Each row was made from one small tree. The marks that hang from a mark follow it in brackets, in alphabetical order. Every link used is in the known rows. Write each row's tree.
Known rows:
W{B D{Y}}: [-1.98  2.56  2.94  6.72  0.28  3.05 -2.11 -3.16  4.12 -0.03  1.17 -0.42
  3.86  2.57 -4.97  1.88 -1.91  0.15  4.14 -0.85 -0.05  0.83  3.62 -1.68]
W{B}: [-1.68  0.52  3.02  4.83  0.69  0.65 -1.01 -1.81  3.14  0.95  1.03 -2.04
  2.54  1.40 -1.86  1.05 -0.12 -0.90  1.77  0.00 -1.41  0.27  2.40  1.37]
S{K}: [ 1.04  2.35  1.12  0.65 -0.90  0.34 -2.44  1.43 -0.24 -2.24 -1.53 -0.33
  1.57  2.35  2.19  2.31 -2.19 -0.52  1.58  0.45 -2.13  0.44 -0.52  1.19]
C{B{G W{S} Z}}: [-2.20 -3.74  1.19  7.63  3.01  1.07  0.10  3.70  4.72  1.04 -3.39 -1.12
  3.85  3.06 -0.67 -0.66 -4.94  0.27  2.05 -0.10  1.63 -2.31 -1.35  7.14]
H{Z}: [-0.34 -0.33  2.02  0.64 -0.11 -0.76 -1.26  0.34  1.65 -2.24 -1.35 -0.82
  3.59 -1.11 -1.27  3.57 -1.60 -1.44 -0.63  0.73 -0.74  0.74  0.35  3.40]
B{C W{S{K}} Z}: [-0.14 -4.98 -0.47  5.97  1.51  2.51  0.49  5.96  0.02  2.73 -6.19 -2.22
  5.03  6.45 -1.52 -1.11 -1.82  1.88  1.63 -1.14  1.32 -0.96 -3.87  5.92]
K{S{W}}: [-3.75 -0.81 -0.32  3.53  0.74 -1.30  0.19  2.17 -0.15 -0.51 -2.16 -2.39
  1.51  1.04  0.40  1.20 -2.72 -0.72  2.18  0.69 -0.72 -1.76  1.06  1.35]
K{S{W{D{Y}}}}: [-3.95  0.51 -0.41  4.83  0.51  0.19 -0.54  1.29  0.53 -1.10 -2.11 -1.39
  2.39  1.83 -1.58  1.76 -3.87 -0.08  3.62  0.14  0.10 -1.40  1.87 -0.62]
S{K W}: [ 0.85  2.54  0.02  0.05 -1.68 -1.04 -2.60  2.27 -0.67 -2.60 -2.38 -1.89
  0.91  0.64  3.17  4.20 -5.65 -0.34  1.65  0.20 -3.01  0.40 -0.86  1.10]
W{D S{K}}: [ 2.12  2.78  2.52  1.38  0.10  0.30 -3.51  0.87  0.56  0.10 -2.27 -1.48
  2.58  3.43 -0.35  0.58 -2.23  0.15  4.14  0.87 -0.31  0.60  2.60 -0.65]
D{Y}: [-0.98  2.35  0.57  6.25  0.59  1.59 -1.39  0.14  1.08 -2.15 -2.21 -1.16
  3.42  2.24 -0.98  1.71 -1.42 -0.50  1.51 -0.45  0.48 -0.61 -0.02  0.49]
S{K W{B{G}}}: [-0.31  2.44  1.74  2.05 -0.33 -0.30 -1.10  0.91  2.21 -2.64 -2.43 -0.97
  1.88  1.42  2.99  3.30 -5.51  0.18  2.39  0.09 -2.80  1.93  0.73  2.63]
W{B{C} D{Y}}: [-2.24  1.13  3.36  8.29  0.01  4.05 -1.62 -1.11  3.91  0.80 -0.73  1.06
  4.35  3.14 -5.78  1.25 -1.45  0.34  3.36 -1.14  0.28  0.93  2.07 -1.21]
W{B{G} D{Y} S}: [-1.00  2.68  4.24  8.44  3.05  2.23 -0.65 -1.82  5.22  0.11 -2.94 -0.98
  5.32  4.32 -3.10 -0.97 -1.51  0.85  4.98  0.05  2.14  1.75  4.92  0.71]
B{C G W}: [-1.30 -5.22  1.77  6.77  1.18  1.73  2.47  4.50  2.29  1.04 -3.64  2.24
  2.93  5.90 -3.97 -1.70 -1.01 -0.47 -0.26 -0.55  1.41 -0.26 -3.01  6.46]
B{C G W Z}: [-2.09 -7.35 -0.01  7.04  2.25  3.31  2.23  5.74  1.80  2.33 -5.75  0.99
  5.09  5.95 -2.82 -1.09 -1.61  1.91  0.76 -1.39  1.42 -0.97 -4.66  8.10]
C{B{W}}: [-2.11 -2.00  1.58  6.19 -0.02  0.26 -1.11  1.58  4.00  0.28  1.49 -0.31
  0.99  1.53 -3.04  0.93 -4.55 -2.25  0.70 -0.07  0.00 -2.59 -0.81  3.68]
Y{D}: [-0.82  1.04  3.08  3.84  1.96  1.69  0.33  0.77  0.71 -1.02 -2.08  0.39
  1.46  1.16  1.14  2.09 -0.68 -1.86  0.49  1.78 -1.55 -1.82  0.68  1.67]
B{G W Z}: [-1.79 -5.57 -0.57  5.16  2.63  2.03  1.53  3.21  2.05  1.27 -3.41 -0.88
  4.46  5.32 -1.84 -0.31 -2.15  1.65  1.77 -0.91  0.96 -1.06 -2.77  7.39]
C{B}: [-1.85  0.48  2.40  5.09 -0.05  0.03 -2.75  1.15  3.45 -0.59  0.52 -0.19
  1.10 -0.82 -0.34  1.98 -4.05 -2.10  0.96  0.56 -1.13 -2.28  0.21  2.06]
C{B{G W}}: [-2.24 -2.41  2.19  6.69  1.19  0.43  0.15  2.26  5.09 -0.68 -0.16  1.35
  1.52  2.31 -2.09  0.21 -4.82 -1.80  0.79  0.16  0.59 -1.83 -0.97  5.60]
W{B{C Z} S{K}}: [-0.39 -0.26  2.39  5.95  2.07  2.27 -0.94  2.53  1.89  1.97 -5.59 -2.96
  5.50  3.86  1.38 -0.37 -0.84  1.87  3.07 -0.39 -0.25  0.95  0.32  3.50]
S{K W{B{C Z}}}: [-1.02  0.26  0.49  2.93 -0.80  1.40 -1.76  2.80  0.88 -0.47 -3.92 -1.93
  3.23  1.27  2.28  3.82 -5.36  1.42  2.38 -0.90 -2.97  0.96 -1.47  2.60]

Which tree is each row?
[ 1.21 -0.80  1.28  3.14  0.20  0.49 -1.06  1.28  1.29  1.11 -0.61 -1.76
  2.28  5.99 -3.77 -0.51 -2.63 -0.24  3.11  0.04  0.88 -0.10  0.88  1.79] | B{W{D S{K}}}
[-1.30 -1.49  2.43  6.43  0.59  0.26 -1.78  1.31  4.43  1.44  0.90 -0.92
  1.54  2.41 -4.24 -0.02 -4.85 -1.73  2.39  0.25  0.99 -2.30  1.08  2.41] | C{B{W{D S}}}
[-4.93 -1.80  1.29  6.17  1.66 -0.04  1.80  2.38  1.99 -0.01 -3.42 -0.75
  2.61  2.05 -0.31  0.09 -2.34 -0.17  2.22  0.35 -0.35 -0.51  1.25  2.95] | K{S{W{B{C G}}}}
[-2.70 -2.68  2.08  6.50  1.25  2.96 -0.62  1.27  2.44  2.75 -2.48 -1.60
  4.77  2.02 -1.78  0.92 -0.21  1.14  1.85 -1.00 -1.04 -0.23 -0.43  3.14] | W{B{C Z}}
[ 0.14  1.38  2.59  3.58  1.54  2.31 -2.91 -0.53  2.72  1.96 -2.34 -3.03
  4.96  3.69 -0.68  0.80 -2.31  2.19  5.78 -0.13 -0.65  1.19  3.35  0.64] | W{B{Z} D S{K}}
[-1.58  0.29  4.24  4.43  0.96  1.94 -1.19 -2.14  4.75  0.89  0.76  1.08
  3.12  2.55 -3.78  0.83 -1.43  0.09  3.79  0.04 -0.81  1.30  3.70  0.96] | W{B{G} D}
[-1.60 -2.05  2.72  7.75  2.91  1.96 -0.34  1.87  2.45  3.77 -4.90 -3.87
  5.70  3.00 -0.91 -1.15  0.46  1.50  2.56 -0.37  0.53 -0.07  0.99  3.66] | W{B{C Z} S}
[-2.82 -3.66  0.14  6.35  0.87  1.52 -1.29  2.63  3.61  1.24 -0.10 -1.35
  2.66  1.55 -2.21  1.52 -5.12 -0.36  1.51 -0.71 -0.01 -3.17 -2.12  4.97] | C{B{W Z}}
[-2.67 -3.50  0.58  5.81  0.33  2.21 -2.21  1.97  4.02  1.79  0.76 -0.45
  2.71  1.84 -3.98  1.89 -5.77 -0.02  2.70 -0.87 -0.03 -2.98 -1.13  3.44] | C{B{W{D} Z}}
[ 0.99  2.73  0.54 -0.68 -2.35 -0.20 -3.74  1.47 -0.15 -1.95 -1.24 -0.82
  0.89  0.91  0.85  4.61 -6.46  0.07  3.17  0.10 -3.01  0.61  0.39 -0.77] | S{K W{D}}
[-2.13 -1.37  4.08  6.87  1.50  1.88  0.77  0.90  3.88  0.87 -2.53  1.18
  3.49  2.73 -1.77 -0.34  0.09 -0.26  1.16 -0.10 -0.46  1.10  0.71  3.81] | W{B{C G}}
[-0.42  4.44  1.18  3.17 -1.57  1.47 -2.93 -0.70  2.25 -2.70 -1.00 -1.00
  2.52  1.71 -0.25  4.69 -6.70  0.62  4.15 -0.75 -2.19  1.76  1.80 -1.40] | S{K W{B D{Y}}}
[ 0.62  2.82  3.42  4.28  1.53 -0.04 -1.31 -0.50  2.50  0.13 -2.13 -3.39
  3.21  3.27  1.36 -0.26 -0.76 -0.21  3.05  0.62 -0.65  1.51  3.17  1.75] | W{B S{K}}
[ 0.37  4.91  3.35  6.23  1.15  2.39 -2.34 -1.88  3.61 -0.85 -2.04 -1.74
  4.60  4.36 -1.79  0.61 -2.55  0.84  5.40 -0.16  0.65  2.07  4.38 -1.35] | W{B D{Y} S{K}}
[-2.57 -2.79  3.25  6.12  1.53  4.24 -0.82  0.95  4.15  2.71 -2.74  1.50
  5.29  3.17 -3.76  0.70 -1.51  2.16  3.82 -0.97 -0.43  0.82  0.88  2.77] | W{B{C G Z} D}
[ 0.49  1.63  4.49  4.96  0.44  2.08 -2.12  0.47  2.89  1.75 -2.62 -0.53
  3.76  4.15 -2.36 -0.35 -1.39  0.51  4.15  0.17 -0.26  1.82  3.14 -0.10] | W{B{C} D S{K}}
[-2.75 -3.89  1.16  6.42  1.44  2.42 -0.97  2.66  5.10  0.92 -0.89  1.21
  3.23  2.64 -3.04  1.06 -6.01  0.42  2.82 -0.63  0.57 -2.17 -1.32  5.36] | C{B{G W{D} Z}}
[-1.80 -4.31  0.97  5.64  2.17  3.05  0.17  5.23  1.05  1.24 -7.07  1.13
  5.22  2.99  0.50  0.17 -0.93  2.06  1.13 -0.61  0.12 -0.65 -3.42  6.08] | B{C G Z}
[-4.48 -0.45  1.04  4.30  0.66 -0.15 -0.26  0.03  1.82  0.61 -0.22 -1.88
  1.98  1.37 -2.19  1.36 -3.14 -0.22  3.87  0.34 -0.92 -0.82  3.34 -0.16] | K{S{W{B D}}}
[-2.15 -0.95  2.24  4.14  0.69  3.00 -2.66 -1.82  3.33  2.74  0.77 -1.65
  4.26  1.76 -3.84  2.10 -1.66  1.54  4.49 -0.88 -1.33 -0.02  2.56  0.39] | W{B{Z} D}
[-2.31 -1.69  1.42  4.41 -0.40  1.81 -2.16  1.18  2.12  2.55 -1.86 -2.04
  3.51  0.47 -2.87  3.28 -4.48  1.40  3.28 -1.09 -1.91 -0.13  0.53  0.91] | S{W{B{C Z} D}}
[-0.23  2.84  1.31  1.59 -1.22 -0.51 -2.02  0.38  1.39 -1.93 -1.07 -2.33
  1.49  0.85  2.18  3.92 -5.31 -0.19  2.39 -0.06 -3.27  1.35  0.81  1.10] | S{K W{B}}
[-1.01 -0.80  4.76  8.06  3.21  0.86  1.07  1.50  3.85  1.88 -4.95 -1.14
  4.49  3.72 -0.83 -2.45  0.76  0.08  1.86  0.54  1.13  1.24  2.17  4.26] | W{B{C G} S}
[-2.54 -2.30  1.33  5.46  1.12  1.07 -0.05  2.52  2.41  1.17 -4.25 -1.76
  3.93  0.76  0.13  2.22 -3.92  1.29  1.81 -0.76 -1.48  0.17 -0.79  4.28] | S{W{B{C G Z}}}
[-1.44 -4.81 -0.84  3.84  0.47  2.63 -1.12  1.57  1.27  3.05 -0.23 -1.89
  3.83  4.59 -5.25  1.15 -2.72  1.53  3.12 -1.39  0.29 -1.81 -1.43  3.15] | B{W{D} Z}
[-1.09 -1.80  1.16  6.44  1.22  2.38  0.95  0.85  3.38 -0.75 -1.29  1.74
  3.42  6.19 -5.41 -0.22 -3.00  0.15  2.60 -0.78  2.00  0.08 -0.14  3.33] | B{G W{D{Y}}}
[-0.05  2.99  1.81  0.95 -1.85  0.34 -3.14 -0.41  1.85 -1.25  0.03 -1.18
  1.44  1.07 -0.04  4.43 -6.11  0.20  3.87 -0.21 -3.23  1.59  2.02 -0.71] | S{K W{B D}}
[ 1.65  4.56  1.74  4.21  0.53  1.63 -3.24  0.46  0.98 -1.68 -3.63 -1.25
  3.87  4.26 -0.59  0.87 -2.95  0.62  4.54  0.24  0.97  0.84  2.33 -1.36] | W{D{Y} S{K}}
[-2.89 -4.12  0.73  6.90  1.95  1.74 -0.12  3.29  4.72  0.37 -1.80  0.38
  3.23  2.44 -1.24  0.78 -5.31  0.11  1.61 -0.49  0.57 -2.38 -2.28  6.83] | C{B{G W Z}}
[-3.62 -0.58  0.06  3.03  0.21 -0.61 -0.74  1.56  0.26  0.00 -1.23 -1.53
  1.55  1.21 -1.42  1.53 -3.41 -0.42  3.37  0.55 -0.73 -1.59  2.00 -0.10] | K{S{W{D}}}
[-0.04 -0.83  0.95  6.72  1.18  1.34 -0.40  0.49  2.13  1.20 -1.09 -2.24
  3.48  5.93 -5.76 -0.93 -2.09 -0.21  3.05 -0.51  2.59 -0.73  1.19  1.31] | B{W{D{Y} S}}
[ 0.51 -3.34  2.08  6.30  1.90  1.21  2.20  5.53  1.83  0.36 -6.17  1.14
  3.51  7.40 -1.41 -2.77 -1.53  0.07  0.73  0.00  2.02  0.73 -2.37  6.77] | B{C G W{S{K}}}
[-1.91 -3.13  1.02  6.64  1.42  1.54 -2.10  2.34  4.03  2.44 -0.74 -2.00
  3.28  2.46 -3.41  0.49 -5.33  0.20  3.23 -0.41  1.04 -2.87 -0.26  3.79] | C{B{W{D S} Z}}
[-2.49 -1.68  2.18  5.50  2.62  2.12  0.03 -0.10  3.73  1.07 -2.30 -1.34
  4.79  2.30 -0.05  0.81 -0.89  1.47  2.72 -0.45 -0.79  0.48  0.89  4.55] | W{B{G Z}}
[ 0.61  4.13 -0.06  1.52 -2.02  0.84 -3.52  1.22  0.20 -3.37 -2.24 -0.61
  1.96  1.62  0.65  4.83 -7.05  0.51  3.55 -0.46 -1.99  0.82  0.13 -1.32] | S{K W{D{Y}}}
[-1.80 -3.39 -1.37  6.00  0.82  3.70 -0.86  1.28  1.60  1.66 -1.25 -1.65
  4.83  5.31 -5.49  1.50 -3.32  1.94  3.46 -1.90  1.34 -1.56 -1.59  2.57] | B{W{D{Y}} Z}
[ 0.31 -2.23  1.56  4.55  0.82  0.24 -0.65  0.76  1.80  2.63 -0.09 -2.49
  2.39  5.24 -5.61 -1.16 -1.55 -0.59  2.70  0.02  1.59 -0.97  1.40  1.90] | B{W{D S}}
[-2.60 -1.71  1.54  5.78  1.93  1.48 -1.66  2.92  4.10 -0.50 -2.86  0.48
  3.33  0.07  1.46  1.75 -4.80  0.20  1.88  0.08 -0.52 -2.10 -1.29  5.23] | C{B{G Z}}
